What can hang from each mark:
kiburez: dalan mutuz tolim
rara: vugum zavefu
pozut: kebi vugum zavefu
dalan: sufosi
mutuz: zavefu
zavefu: dalan mutuz rara
sufosi: dalan pozut
kebi: dalan

Every row comes from one small tree of marks. The marks that hang from a mark follow it in brackets, in alphabetical order. Every link used is in the known rows. Which tree was each row made from?
Known rows:
dalan{sufosi{pozut{kebi}}}: [-0.21  0.24  0.14 -2.06 -0.58  1.43 -2.01  0.24  0.16  0.33  1.93  1.02
  3.18 -0.07  1.41  0.39  0.33  2.07 -2.17 -1.95  1.37]
pozut{kebi{dalan} vugum zavefu{mutuz rara}}: [-2.98  1.95  1.90 -1.94 -2.00  0.06 -0.09  0.93 -5.49 -1.32 -3.96  0.85
 -2.12 -0.26  1.77 -3.20  0.84  1.47 -1.01  1.23  3.68]
kebi{dalan{sufosi}}: [-0.95  0.37 -0.26 -3.14 -0.52  1.06 -0.28  2.11  1.53  0.57  0.44 -0.82
  2.81 -1.24  1.38  0.39  1.07  2.99 -2.63 -3.06 -0.35]
rara{vugum zavefu{dalan{sufosi{pozut}} mutuz}}: [-1.84  0.98 -0.73 -1.27 -1.13 -0.04 -3.86  2.86  2.76 -2.06  0.85  0.83
  1.33  0.44  1.36  0.14 -0.15 -0.50 -4.23  0.28  0.50]
dalan{sufosi}: [-0.60 -0.16 -0.11 -2.05 -1.35  1.59 -1.73  1.11 -0.56  0.87  3.06  0.67
  2.85 -0.91  1.42  0.95  1.08  1.82 -3.64 -1.59  0.45]
rara{vugum zavefu{dalan{sufosi{pozut{kebi}}} mutuz}}: [-2.37  1.02 -0.40 -1.36 -1.24  0.05 -3.66  2.82  2.29 -2.51  0.63  1.42
  1.57  0.81  1.40 -0.34 -0.35 -0.23 -4.23  0.56  0.90]
dalan{sufosi{pozut{zavefu}}}: [ 0.80  0.23 -0.18 -1.98 -0.61  1.14 -2.00  0.30 -0.88  0.75  1.90  0.29
  1.91 -0.58  1.51  0.51  0.26  1.75 -2.77 -2.03  1.02]
sufosi{dalan pozut}: [ 2.59  1.96  0.19 -2.32 -0.62  0.56 -2.39 -0.58  0.46 -0.31  1.01 -1.15
  3.23  0.72  1.55  3.69  0.78 -0.22  1.06 -3.75  0.19]
mutuz{zavefu{dalan{sufosi{pozut{kebi}}} rara{vugum}}}: [-2.02  0.87 -0.93 -1.33 -1.61  1.12 -1.30  0.42  5.37 -0.54  0.61  2.00
  1.30 -0.04  0.36  1.82  1.42 -0.90  0.88 -0.92  2.53]
mutuz{zavefu{dalan{sufosi{pozut}} rara{vugum}}}: [-1.47  0.82 -1.27 -1.22 -1.50  1.04 -1.48  0.50  5.87 -0.09  0.84  1.43
  1.11 -0.41  0.32  2.25  1.63 -1.17  0.95 -1.18  2.15]
kiburez{dalan}: [ 1.79  0.90 -0.20 -1.56 -1.98  1.18 -1.30  0.58 -1.56  1.82  3.00 -0.28
  1.49 -1.00  1.00  2.39  1.13  1.13 -1.69 -0.32 -0.10]
sufosi{dalan pozut{zavefu}}: [ 2.90  2.02  0.45 -2.39 -0.82  0.31 -2.02 -0.65 -2.00 -0.67  0.46 -0.93
  1.83  0.81  1.79  2.89  0.24 -0.16  0.19 -3.32  0.39]
zavefu{dalan}: [-1.12  0.42 -0.53 -1.59 -0.89  1.08 -1.56  0.70 -2.10  0.89  0.26  2.19
  0.73  0.17  1.49  0.10  0.62 -1.19 -0.53 -1.74  0.03]
kiburez{mutuz{zavefu{dalan rara}} tolim}: [-0.76  1.93  0.11  0.05 -1.33  1.02 -1.45  0.51  0.74  4.79 -0.10  2.40
  0.38  0.01  0.94  2.75  1.51 -5.99  0.64 -1.03  1.97]
sufosi{dalan}: [ 0.92  1.48  0.53 -2.48 -1.91  0.94 -1.63  0.47 -1.58 -0.48  2.10 -0.41
  3.16  0.35  1.63  3.58  1.40 -0.05 -1.02 -2.66 -0.39]
rara{vugum zavefu{mutuz}}: [-1.71  1.73  0.88 -1.42 -2.44  0.00 -3.93  2.74 -0.12 -2.26  1.41 -0.12
  1.06  0.73  1.10  1.12  0.62 -0.37 -4.97  1.06 -0.24]
kiburez{dalan{sufosi} mutuz{zavefu} tolim}: [ 2.07  1.18 -0.82 -0.22 -1.59  1.54 -1.14  1.33  2.82  5.61  3.77  0.93
  1.95 -0.90  1.00  3.97  1.23 -2.78 -1.82 -0.82  2.33]
pozut{kebi{dalan{sufosi}} vugum zavefu{mutuz}}: [-2.37  1.12  1.76 -2.49 -1.68  0.54 -0.37  1.77 -5.46 -1.63 -2.13  1.03
 -1.23  0.58  2.23 -3.59  0.29  2.79 -2.91 -0.06  3.87]
zavefu{dalan{sufosi{pozut}} mutuz rara}: [-2.45  0.64 -2.74  0.14  0.45  0.47 -0.31  1.31  4.30  0.78 -2.66  2.48
  0.23 -2.10  1.17 -0.65  0.31 -1.97 -0.34 -0.09  1.24]
pozut{kebi}: [-1.88  1.08  1.92 -2.11 -2.10  1.44 -1.46  0.22 -4.74 -0.59  0.93  2.25
  1.97  1.18  1.32 -0.01  0.65  0.95 -1.88 -0.54  0.83]
dalan{sufosi{pozut{kebi vugum zavefu}}}: [ 0.07  0.32  0.73 -2.16 -1.01  1.13 -2.40 -0.04 -2.38  0.20  1.56  0.59
  1.53  0.00  1.75 -0.75  0.42  2.37 -2.01 -1.33  2.86]
kiburez{dalan{sufosi{pozut{kebi zavefu{rara}}}} tolim}: [ 2.12  0.47 -0.91 -0.21 -1.51  1.20 -1.25 -0.28 -1.60  5.11  2.75  0.04
  1.41 -1.49  1.22  1.42  0.53 -0.43 -0.07  0.56  1.60]
zavefu{dalan{sufosi{pozut}} mutuz rara{vugum}}: [-2.85  0.89 -2.82  0.27  0.06  0.12 -1.37  1.65  5.43 -0.09 -1.14  1.74
  0.18 -1.38  1.05 -1.04  0.60 -1.08 -1.96  0.60  2.01]

Which tree is each row?
[-0.16  1.89  1.05 -2.16 -0.52  0.34 -0.93 -0.60 -2.40 -0.25 -2.43  0.43
  0.58  0.11  1.21 -0.47 -0.05  1.05  0.31 -1.39  1.09]
sufosi{pozut{kebi{dalan} zavefu{rara}}}
[ 0.16  0.53 -0.21 -1.44 -0.73  0.78 -2.12  0.28 -0.46  0.75  0.68 -0.01
  0.75 -1.13  1.54 -0.28  0.77  1.30 -1.87 -0.91  2.49]
dalan{sufosi{pozut{vugum zavefu{mutuz rara}}}}
[-0.63  0.93 -0.45 -2.54 -0.04  0.42 -0.42  1.60  1.92  0.41 -1.60 -1.25
  1.17 -1.58  1.44 -0.54  0.83  2.50 -1.41 -2.33  1.09]
kebi{dalan{sufosi{pozut{vugum zavefu{mutuz rara}}}}}
[-2.37  0.03 -1.74 -1.02 -0.71  0.92 -0.88  0.43  1.81  1.51 -0.21  2.05
  1.53 -2.41  1.10  0.15  1.11 -0.70 -0.30 -0.27  0.78]
zavefu{dalan{sufosi} rara}
[ 1.58  2.10  1.50 -2.60 -1.19  0.53 -2.98 -1.10 -1.72 -1.18  0.49 -0.68
  2.71  1.60  1.88  1.86  0.96  0.71  2.14 -2.80  2.84]
sufosi{dalan pozut{kebi vugum}}
[-1.93  1.52  2.58 -1.62 -2.57  0.64 -1.54  0.59 -8.85 -1.46 -1.35  2.00
 -2.23  1.51  2.11 -2.91  0.44  0.78 -2.36  1.16  3.94]
pozut{kebi vugum zavefu{mutuz}}
[ 0.83  0.26  0.24 -2.05 -0.84  1.01 -2.64  0.03 -1.67  0.87  1.90 -0.24
  1.28 -0.51  1.70 -0.13  0.71  1.98 -2.00 -1.70  2.33]
dalan{sufosi{pozut{vugum zavefu}}}
[-0.78  1.45  0.09 -1.61 -0.89  1.24 -1.41  1.52  2.66  1.00  0.93  2.53
  1.64  0.28  1.14  2.44  1.03 -2.32 -2.42 -2.49  1.71]
kiburez{mutuz{zavefu{dalan{sufosi}}}}
[-0.44 -0.09 -1.10 -1.69 -0.14  1.07 -2.28  0.46  0.21  1.14  0.72  1.57
  1.33 -0.29  1.71 -0.50  0.49  0.04 -0.22 -2.25  1.77]
zavefu{dalan{sufosi{pozut{vugum}}}}
[-2.35  0.70  1.10 -3.00 -1.19  1.33 -0.33  1.41 -1.36 -0.71  0.09  1.34
  3.00  0.25  1.44 -0.65  0.48  2.97 -2.47 -1.75  0.74]
pozut{kebi{dalan{sufosi}}}
[ 2.37  1.60 -1.20  0.18 -1.01  1.14 -1.20  0.45  4.83  5.95  2.48  0.49
  1.85 -1.65  0.70  4.16  1.24 -3.23 -0.06 -0.49  2.72]
kiburez{dalan{sufosi{pozut}} mutuz{zavefu{rara}} tolim}
[-3.66  0.66 -2.67  0.17 -0.56  0.30 -0.99  2.18  4.50 -0.17 -0.57  2.09
  0.15 -1.59  1.07 -1.07  0.92 -1.03 -3.01  1.13  1.75]
zavefu{dalan{sufosi} mutuz rara{vugum}}
[-1.79  0.72 -0.28 -0.78 -1.53  0.22 -1.28  0.82 -3.82  0.36 -1.92  1.29
 -2.73 -1.33  1.92 -2.41  0.97 -0.66 -1.20  1.12  3.59]
pozut{vugum zavefu{dalan{sufosi} mutuz rara}}
[-2.09  1.32  2.48 -3.07 -1.94  0.89 -1.72  0.57 -4.36 -0.58 -0.71  0.16
  0.95  0.88  1.71 -1.67  1.49  2.68 -0.02 -1.02  3.14]
pozut{kebi{dalan} vugum}
[-1.70  0.99  0.01 -1.40 -1.30  0.42 -2.14  2.43 -0.86 -0.97 -1.76  2.11
  0.66 -0.20  1.47  0.86 -0.23 -2.55 -1.77 -0.26 -1.12]
rara{zavefu{dalan mutuz}}
[-0.84  0.67 -0.21 -1.43 -0.80  0.86 -1.75  0.60  0.17 -0.44  1.15  0.96
  1.65 -0.32  1.37 -0.55  0.14  1.90 -3.42 -0.49  2.04]
dalan{sufosi{pozut{kebi zavefu{mutuz rara{vugum}}}}}
[-1.81  0.65 -0.28 -1.51 -0.69  0.56 -2.15  2.30  0.67 -1.31 -1.65  2.49
  1.63 -0.20  1.58  0.25 -0.77 -1.45 -1.93 -0.44 -0.23]
rara{zavefu{dalan{sufosi{pozut{kebi}}} mutuz}}
[ 0.65  2.62  0.49 -1.64 -1.00 -0.04 -1.47 -0.29 -0.78 -2.14 -0.93  0.18
  1.46  1.09  1.61  1.47  0.02 -0.05 -0.41 -1.29  1.69]
sufosi{dalan pozut{kebi zavefu{mutuz rara{vugum}}}}
[ 2.51  1.36 -0.41 -0.21 -0.71  1.02 -1.66  0.56 -0.76  5.68  2.87  0.86
  1.76 -0.75  1.61  1.77  0.11 -1.66 -2.74 -0.36  2.41]
kiburez{dalan{sufosi{pozut{kebi zavefu}}} mutuz tolim}
[ 0.03  1.62  1.06 -2.43 -0.23  0.78 -1.57 -0.20 -0.91 -0.10 -1.08  0.35
  2.08  0.91  1.22  0.16  0.18  1.34  0.45 -2.61  0.82]
sufosi{pozut{kebi{dalan}}}
